What can hang from each mark
govit: girub lafus sogu
lafus: govit nomin sogu
dedab: nomin sogu
nofuv: govit
sogu: dedab nomin
nomin: dedab gadi girub govit nofuv sogu
girub: nomin

Every row comes from one small tree of marks. The marks that hang from a mark follow it in brackets, in alphabetical order. Every link used is in the known rows. Which tree was each row made from?
Known rows
nofuv{govit{lafus{nomin}}}: -.34	-.16	.09	.15	-.26	-.01	.27	-.08	.06	-.18	-.22	-.50	.13	-.02	-.36	.11	-.16	-.18	-.29	-.24	.10	-.16	-.12	.27	-.03	-.18	.09	-.40	-.09	-.17	.03	-.22	-.04	-.17	.02	.25	-.16	-.10
nofuv{govit{lafus{nomin} sogu{dedab}}}: -.42	-.06	.25	.14	-.21	.13	.32	-.02	.01	-.36	-.23	-.23	.05	.32	-.18	.26	-.19	.01	-.22	-.22	.04	-.14	-.18	.34	-.08	-.21	-.07	-.27	-.20	-.07	.05	-.15	-.18	-.03	.01	.16	-.11	-.40
nomin{girub govit}: -.01	-.07	-.19	-.05	-.09	-.31	-.11	.12	-.03	.23	.01	-.13	-.22	-.27	.08	-.08	-.14	-.11	-.12	.12	.17	-.05	-.12	-.25	.12	.06	.03	-.06	.06	.01	.13	-.36	.09	-.27	.00	.15	.25	.45
dedab{nomin{gadi girub govit{sogu}}}: -.06	.26	-.15	.05	.11	-.27	-.14	.50	-.08	.19	-.07	-.22	-.27	-.11	-.07	.04	-.03	.12	.21	-.06	-.20	.36	-.16	-.19	.11	.14	-.04	-.05	.28	.05	.06	.07	.12	-.14	.19	-.04	.02	-.02
dedab{sogu{nomin{gadi govit{girub lafus} nofuv}}}: -.02	.38	-.17	.12	.07	.08	-.07	.13	-.08	-.01	-.22	.14	.24	-.16	.01	-.33	.20	.05	.25	-.17	-.31	.08	.01	-.03	.27	-.12	-.07	.10	.04	-.05	-.09	.08	-.10	.05	.05	-.01	-.07	-.08
nofuv{govit}: -.25	-.31	-.09	.06	-.34	-.05	-.15	-.16	.15	-.14	-.12	-.57	-.09	.06	-.30	-.06	-.28	-.27	-.42	-.29	.12	.03	-.28	.35	.02	-.05	.08	-.09	-.04	-.18	.13	-.14	.19	-.16	-.03	.44	.07	.15
nofuv{govit{lafus{nomin{girub} sogu}}}: -.24	-.18	.21	.14	-.12	.07	.30	.10	.07	-.23	-.18	-.58	.16	-.05	-.20	.23	-.11	.03	-.17	-.04	.02	-.07	-.06	.15	-.15	-.17	.13	-.38	.00	-.14	.13	-.20	-.21	-.22	.08	.06	-.12	-.23
nofuv{govit{girub lafus{sogu{nomin{dedab gadi}}}}}: -.31	-.11	.09	.21	.01	.25	.32	.17	-.13	-.24	-.25	-.39	.22	.13	-.15	.06	.14	.14	.04	.12	.08	.12	.08	.03	-.11	-.11	.11	-.13	-.07	-.30	.26	-.04	-.21	-.02	.01	-.15	-.13	-.37
nofuv{govit{girub{nomin{dedab gadi}} lafus{sogu}}}: -.27	-.12	.24	.20	-.11	.19	.34	-.02	-.19	-.19	-.23	-.40	.17	.04	-.24	.14	.09	.27	-.03	.17	.21	-.01	.04	.02	-.17	-.17	.08	-.28	-.04	-.22	.26	-.04	-.36	-.15	-.05	-.16	-.03	-.37
nomin{dedab gadi girub sogu}: .37	-.13	-.28	-.34	.20	-.36	-.50	-.10	.00	.23	.29	-.04	-.36	-.20	.23	.10	.11	.08	.11	.58	.32	.05	-.04	-.28	-.18	.19	.00	.14	.07	.10	-.10	-.03	.11	-.18	.08	.03	.38	.05
sogu{dedab nomin}: -.08	-.30	.13	.20	-.12	.06	.23	.22	.11	-.22	-.07	.13	-.19	.32	-.08	-.23	-.05	-.31	-.21	-.64	-.12	.19	-.26	.27	.16	.27	-.04	.25	.02	.01	-.11	.15	.32	.31	-.04	.24	-.12	-.07
sogu{dedab{nomin{gadi girub govit nofuv}}}: .22	.00	-.18	-.26	.09	-.28	-.22	.25	.08	.16	.11	.35	-.19	.17	.27	-.19	-.09	-.15	.04	-.30	-.08	.18	-.13	-.17	.02	.23	-.01	.23	.04	.16	-.04	.31	.13	-.09	.03	-.10	.00	.22
nomin{gadi girub govit{lafus} sogu{dedab}}: .17	.14	-.27	-.20	.27	-.28	-.01	.37	-.23	.33	.00	.30	-.26	-.12	.39	-.13	-.05	.09	.18	.61	.35	-.07	-.03	-.56	.02	.08	-.04	.04	-.21	.12	-.16	-.21	-.27	-.31	.02	-.46	.26	-.04
nomin{dedab{sogu} girub govit}: .16	.04	-.43	-.34	-.14	-.46	-.52	-.16	.05	.01	.05	.18	-.34	-.28	.36	.00	.09	.11	.10	.07	.14	-.04	-.04	-.28	.08	.03	.04	.30	.08	.16	.12	-.37	-.11	-.42	.02	.12	.46	.27
dedab{sogu}: .00	.20	-.13	-.05	-.27	-.24	-.22	-.10	.11	-.14	-.08	-.13	-.01	-.07	-.25	-.18	-.04	.00	-.19	-.43	-.23	-.03	-.25	.41	.12	-.02	-.08	.17	.04	.05	.09	-.01	.18	-.10	.17	.52	.15	.01
sogu{nomin{govit{lafus} nofuv}}: -.04	.03	-.05	.28	-.04	.20	.20	-.02	.01	-.02	.05	.11	.09	-.10	-.10	-.25	-.08	-.28	-.05	-.24	-.07	-.01	.09	-.03	.25	.04	.16	-.03	-.06	-.09	-.19	-.13	.19	.22	-.16	-.02	-.22	.15
govit{girub{nomin{dedab nofuv}} lafus sogu}: -.19	.39	.40	.31	-.09	.28	.61	-.38	-.37	-.14	.11	.23	.45	.08	-.22	.23	.14	.46	.01	.27	.13	-.27	.26	.10	-.13	-.19	-.16	-.36	-.10	-.09	.32	-.03	-.13	.30	-.10	-.02	-.03	-.34
sogu{dedab nomin{gadi girub nofuv{govit{lafus}}}}: .08	-.29	-.02	-.04	.13	.22	-.02	.26	.04	-.01	-.04	.04	.14	.25	.29	-.29	.02	-.15	.05	-.21	-.03	.23	-.23	-.14	.00	.14	.03	.00	-.07	-.10	-.19	.36	.02	.14	-.14	-.03	-.06	-.17
nomin{gadi girub govit{lafus} nofuv}: .19	.11	-.31	-.25	.26	-.15	-.20	.07	-.18	.50	.16	.16	.11	-.21	.19	-.19	-.02	.06	.19	.47	.08	-.20	.03	-.54	-.05	-.06	.16	-.21	-.19	.00	-.16	-.08	-.08	-.17	-.09	-.17	.11	.23
govit{girub{nomin} lafus sogu}: -.41	.47	.52	.53	-.14	.23	.89	.03	-.47	-.12	-.15	-.09	.41	.02	-.46	.18	.07	.46	-.02	.17	.06	-.17	.09	.17	-.02	-.18	-.25	-.50	-.01	-.14	.40	-.11	-.14	.23	.06	.04	-.07	-.46
dedab{nomin{girub govit nofuv} sogu}: .21	.50	-.34	-.15	-.11	-.30	-.44	.07	.16	-.06	.05	.09	.08	-.35	.24	-.24	-.03	.00	.07	-.43	-.29	.25	-.02	-.04	.21	.05	-.08	.18	.29	.10	.14	.12	.06	-.30	.18	.06	.08	.31
girub{nomin{gadi}}: .01	-.23	.26	.16	-.16	-.08	.02	-.07	-.07	.18	-.07	-.31	-.25	-.11	-.48	-.02	-.04	.01	-.10	-.20	-.02	-.02	-.31	.14	.00	.06	.03	-.20	.14	.06	-.23	.09	.14	-.03	-.08	.31	.04	-.08
lafus{govit{girub{nomin{nofuv}}} sogu}: -.05	-.11	.56	-.05	-.13	.49	.47	.02	.10	-.02	-.15	-.15	.34	.03	-.19	.36	-.03	.27	-.06	.03	-.17	-.14	.25	.25	-.04	-.13	.03	.02	.14	.11	.28	-.16	-.28	.18	.15	-.22	-.08	.02
sogu{nomin{dedab gadi govit{girub lafus} nofuv}}: .00	.01	-.17	.10	.22	.16	.04	-.02	-.12	.11	.01	.33	.06	-.02	.12	-.14	.27	-.09	.28	.14	-.01	.02	.25	-.32	.11	.01	.13	.09	-.04	-.10	-.16	.01	.00	.22	-.18	-.26	-.17	.06
govit{lafus{sogu}}: -.07	.10	.19	.16	-.05	.05	.47	.11	-.11	-.13	.09	-.16	.13	.11	-.47	.05	-.02	.19	-.17	-.03	-.11	-.16	.06	.22	-.17	-.04	.19	-.12	-.17	-.05	.15	-.14	.04	.09	.13	.08	-.16	-.36

Which tree is each row?
-.17	-.14	-.01	.03	-.18	-.11	.10	-.17	.06	-.21	-.06	-.42	.05	-.17	-.04	.22	-.09	-.12	-.20	.08	.33	-.11	-.02	.06	-.09	-.11	.07	-.32	-.04	-.12	.06	-.27	-.15	-.30	.01	.06	.01	-.09 => nofuv{govit{lafus{nomin{dedab girub sogu}}}}
-.14	-.05	.15	-.43	.02	-.05	.04	.02	.13	.10	-.41	.02	.12	-.07	-.02	.53	.32	.09	.32	.00	-.27	-.23	.17	.12	.04	-.17	-.11	.09	.19	.25	-.03	-.15	-.40	-.03	.34	-.04	-.05	-.01 => lafus{govit{girub} nomin{dedab{sogu} gadi}}
.47	.12	-.49	-.42	.33	-.21	-.49	-.30	-.09	.35	.42	.45	-.12	-.31	.55	.00	.08	.10	.26	.87	.43	-.21	.30	-.68	-.13	-.01	.14	.10	-.21	.12	-.25	-.20	-.17	-.26	-.14	-.46	.28	.20 => nomin{dedab gadi girub govit{lafus} nofuv sogu}
.30	-.10	-.13	-.24	.23	-.28	-.25	.24	-.03	.25	.13	.04	-.25	-.01	.26	-.12	-.04	-.01	.01	.38	.22	.07	-.25	-.18	-.10	.23	-.17	.14	-.03	.13	-.11	.16	.08	-.12	.12	-.01	.30	.00 => nomin{gadi girub sogu{dedab}}
-.07	.03	.04	.20	.03	.22	.43	.12	-.07	-.08	-.06	.58	.19	.22	.26	-.30	.02	-.23	-.01	-.26	-.01	-.01	.13	-.11	.22	.08	-.05	.15	-.17	-.05	-.01	.04	.01	.28	-.17	-.27	-.23	.13 => sogu{dedab nomin{govit{girub lafus} nofuv}}
.52	-.06	-.51	-.49	.30	-.26	-.82	-.35	.08	.37	.43	.38	-.34	-.30	.62	.00	.03	-.03	.21	.78	.39	-.09	.21	-.57	-.09	.06	.08	.28	-.07	.19	-.27	-.14	-.04	-.25	-.17	-.31	.39	.45 => nomin{dedab gadi girub govit nofuv sogu}
.25	-.05	-.04	-.11	-.03	-.25	-.03	.06	.06	.01	.22	.07	-.16	-.07	.26	-.10	-.18	-.12	-.23	.17	.32	.02	-.15	-.01	-.05	.24	-.19	.14	-.02	.10	.12	-.04	.16	-.09	.10	.10	.30	.17 => nomin{girub sogu{dedab}}
-.22	.38	.17	.29	.22	.37	.48	.06	-.35	-.07	.02	.22	.42	.21	-.12	.06	.30	.32	.29	.30	-.12	.00	.26	.01	-.07	-.10	-.11	-.16	-.10	-.19	.16	.13	-.01	.51	-.01	-.11	-.21	-.46 => govit{girub lafus sogu{nomin{dedab gadi nofuv}}}
-.47	.02	.12	.25	-.23	.18	.14	-.03	-.06	-.20	-.24	-.51	.13	.16	-.23	.10	-.14	.01	-.24	.02	.09	.05	-.14	.36	.02	-.19	-.21	-.17	-.01	-.26	.43	-.10	.05	.02	.04	.30	.09	-.02 => nofuv{govit{girub sogu}}
.02	-.32	-.08	.07	.04	-.01	-.16	.05	.06	-.02	.01	-.10	-.33	.08	-.22	-.08	.21	-.16	.09	-.24	-.13	.21	-.14	.08	.06	.21	.15	.18	.15	-.04	-.27	.13	.32	.26	-.04	.24	-.07	-.12 => sogu{nomin{dedab gadi}}
-.20	.00	.16	.33	.03	.22	.08	.24	-.04	-.08	-.09	-.26	-.18	.19	-.36	.03	.00	.07	.06	-.15	-.32	.21	-.24	.29	.09	.05	-.09	.00	.11	-.05	-.14	.09	.30	.38	.05	.33	-.08	-.35 => govit{sogu{nomin{gadi}}}
.00	.14	.29	.02	.28	.10	.45	-.03	-.12	.01	.03	.19	.40	.05	-.11	.31	.36	.27	.24	.39	-.15	-.31	.43	-.02	-.31	-.16	.03	-.21	-.09	-.02	.11	.09	-.27	.20	.13	-.29	-.33	-.23 => govit{girub lafus{nomin{dedab gadi nofuv} sogu}}
-.08	.57	-.28	.01	.02	-.33	-.22	.42	-.06	.04	-.33	-.02	-.06	-.20	-.09	-.20	.17	.09	.28	-.36	-.38	.32	-.07	-.01	.27	-.01	-.16	.20	.31	.04	.15	.18	-.06	-.26	.30	-.07	-.04	.04 => dedab{nomin{gadi govit{girub}} sogu}
.16	-.25	-.06	.00	.04	.07	-.05	.15	.12	-.01	.08	.41	-.12	.10	.46	-.30	-.10	-.31	-.05	-.29	-.02	.13	-.08	-.17	.20	.22	-.01	.24	.00	.07	-.14	.05	.14	.16	-.19	-.06	.01	.33 => sogu{dedab nomin{girub govit nofuv}}
.07	-.28	-.28	-.34	.07	.00	-.55	-.49	.10	.13	.16	.00	.06	.17	.12	-.02	.11	-.11	-.01	.22	.15	-.09	.04	.00	-.23	-.09	.07	.12	-.13	-.12	.01	.23	.08	-.01	-.18	.12	.10	.25 => nomin{dedab gadi nofuv{govit{girub}}}
-.21	-.26	.12	.00	-.06	.05	.08	-.03	.08	-.23	-.17	-.43	-.04	.10	-.25	.30	.02	.05	-.06	-.01	-.01	-.10	-.01	.15	-.21	-.19	.20	-.21	-.11	-.08	-.07	-.13	-.23	-.17	.02	.00	-.14	-.36 => nofuv{govit{lafus{nomin{dedab gadi} sogu}}}
.21	-.29	.16	-.01	-.11	.14	-.28	-.37	.15	-.01	.08	-.04	-.16	.00	.07	-.09	-.23	-.11	-.19	-.04	.25	-.03	-.19	.12	-.06	.02	-.07	.00	-.05	.08	-.35	.23	-.04	-.12	-.25	-.01	.13	.02 => girub{nomin{gadi nofuv{govit} sogu{dedab}}}
.03	-.28	.22	.25	-.05	.40	.00	.03	.29	-.31	.05	-.32	.02	.12	-.14	-.01	-.11	-.09	-.18	-.29	-.26	.22	.02	.33	-.04	.02	.16	.12	.10	-.10	-.05	.11	.16	.24	-.07	.09	-.21	-.06 => lafus{sogu{nomin{nofuv{govit}}}}
-.17	-.02	.44	-.32	.17	.34	.27	.08	.12	.18	-.26	.27	.32	.30	.08	.54	.07	.08	.23	.08	-.32	-.30	.15	.21	-.03	-.22	-.27	-.02	.01	.26	-.07	.07	-.32	.33	.21	-.14	-.19	-.01 => lafus{govit{girub sogu{dedab}} nomin{gadi nofuv}}
.03	-.10	.13	.24	.23	.34	.05	.27	.06	.01	-.04	-.01	-.03	.06	-.04	-.06	.09	.03	.18	.07	-.34	.17	.16	-.03	.04	.02	.09	.18	.09	-.04	-.09	.11	.01	.27	-.03	-.23	-.20	.01 => lafus{sogu{nomin{gadi govit{girub} nofuv}}}
.34	-.16	.13	.01	-.24	.03	-.21	-.78	.16	-.10	.40	.15	-.15	-.23	-.03	.09	-.11	-.09	-.26	-.01	.33	-.18	.11	.17	-.07	.06	.02	.05	.05	.13	-.20	-.02	.15	.02	-.23	.12	.15	.20 => girub{nomin{dedab nofuv sogu}}
-.01	.23	-.05	-.02	-.06	-.12	.29	.12	-.04	-.04	.06	.50	.12	.24	.10	-.20	-.05	-.16	-.09	-.38	-.02	.03	.11	.01	.07	.12	-.07	.16	-.11	.04	.20	.17	.09	.06	.02	-.21	-.20	.19 => sogu{dedab{nomin{govit{girub lafus} nofuv}}}
.21	-.03	.09	.18	-.21	.06	-.13	-.48	.09	.04	.20	.09	-.19	-.38	-.02	-.06	-.29	-.16	-.25	.03	.29	-.18	.09	.01	.18	-.01	-.01	-.04	.03	.14	-.26	-.21	.04	-.12	-.25	-.07	.12	.37 => girub{nomin{govit nofuv sogu}}
-.02	.39	-.07	.17	-.10	.04	.10	-.08	.08	-.17	.14	-.18	.35	-.15	-.08	-.11	-.15	-.18	-.21	-.18	.10	.20	.19	.19	.05	.02	-.05	-.12	.11	-.18	.27	.18	.18	-.04	.11	-.13	-.22	.13 => dedab{nomin{nofuv{govit{girub lafus}} sogu}}
.03	-.30	.12	.13	-.06	-.03	.21	.36	.06	-.12	-.04	.06	-.11	.17	.13	-.22	-.02	-.21	-.12	-.44	-.06	.26	-.30	.07	.11	.32	-.07	.15	.11	.01	.00	.15	.26	.21	.00	.20	.02	-.03 => sogu{dedab nomin{girub}}
.32	.03	-.53	-.51	.10	-.25	-.89	-.47	.14	.18	.16	.48	-.30	-.03	.30	-.10	.13	.01	.23	.08	-.09	-.17	.07	-.19	.00	-.11	.12	.49	-.14	.20	-.32	.00	-.06	-.20	-.13	.03	.24	.25 => nomin{dedab{sogu} gadi govit nofuv}
.01	-.21	.14	-.07	.14	-.31	-.06	.20	.08	.26	-.10	-.32	-.12	-.21	-.16	.20	.07	-.12	.07	.02	-.18	-.09	-.18	.00	-.08	.06	-.06	-.30	.22	.09	-.19	.05	.09	-.08	.18	.29	-.05	.12 => lafus{nomin{gadi girub}}
.18	-.17	.09	-.14	.06	.04	-.16	.29	.21	-.17	.09	-.09	-.10	.32	.11	.02	-.09	.07	-.05	-.23	-.25	.28	-.11	.11	-.23	.14	.07	.21	.07	.07	.10	.38	.01	-.03	.09	-.11	-.07	-.17 => lafus{sogu{dedab{nomin{gadi girub nofuv{govit}}}}}
-.05	.42	-.11	.08	.15	-.03	-.12	.20	-.06	.18	.02	.11	.03	.03	-.06	-.04	.02	.02	.20	-.04	-.27	.20	.11	-.04	.10	-.01	-.11	.04	.16	.00	.11	.26	.15	.10	.08	-.15	-.19	.17 => dedab{nomin{gadi govit{girub sogu} nofuv}}
.04	.17	-.24	-.16	-.04	.03	-.14	-.55	-.05	-.03	.36	.55	-.07	.12	.14	.15	-.06	.13	.01	.24	.14	-.33	.29	-.10	-.07	-.18	.16	.12	-.33	.08	-.04	-.34	-.04	.08	-.24	-.07	.08	.06 => nomin{dedab govit{lafus sogu} nofuv}
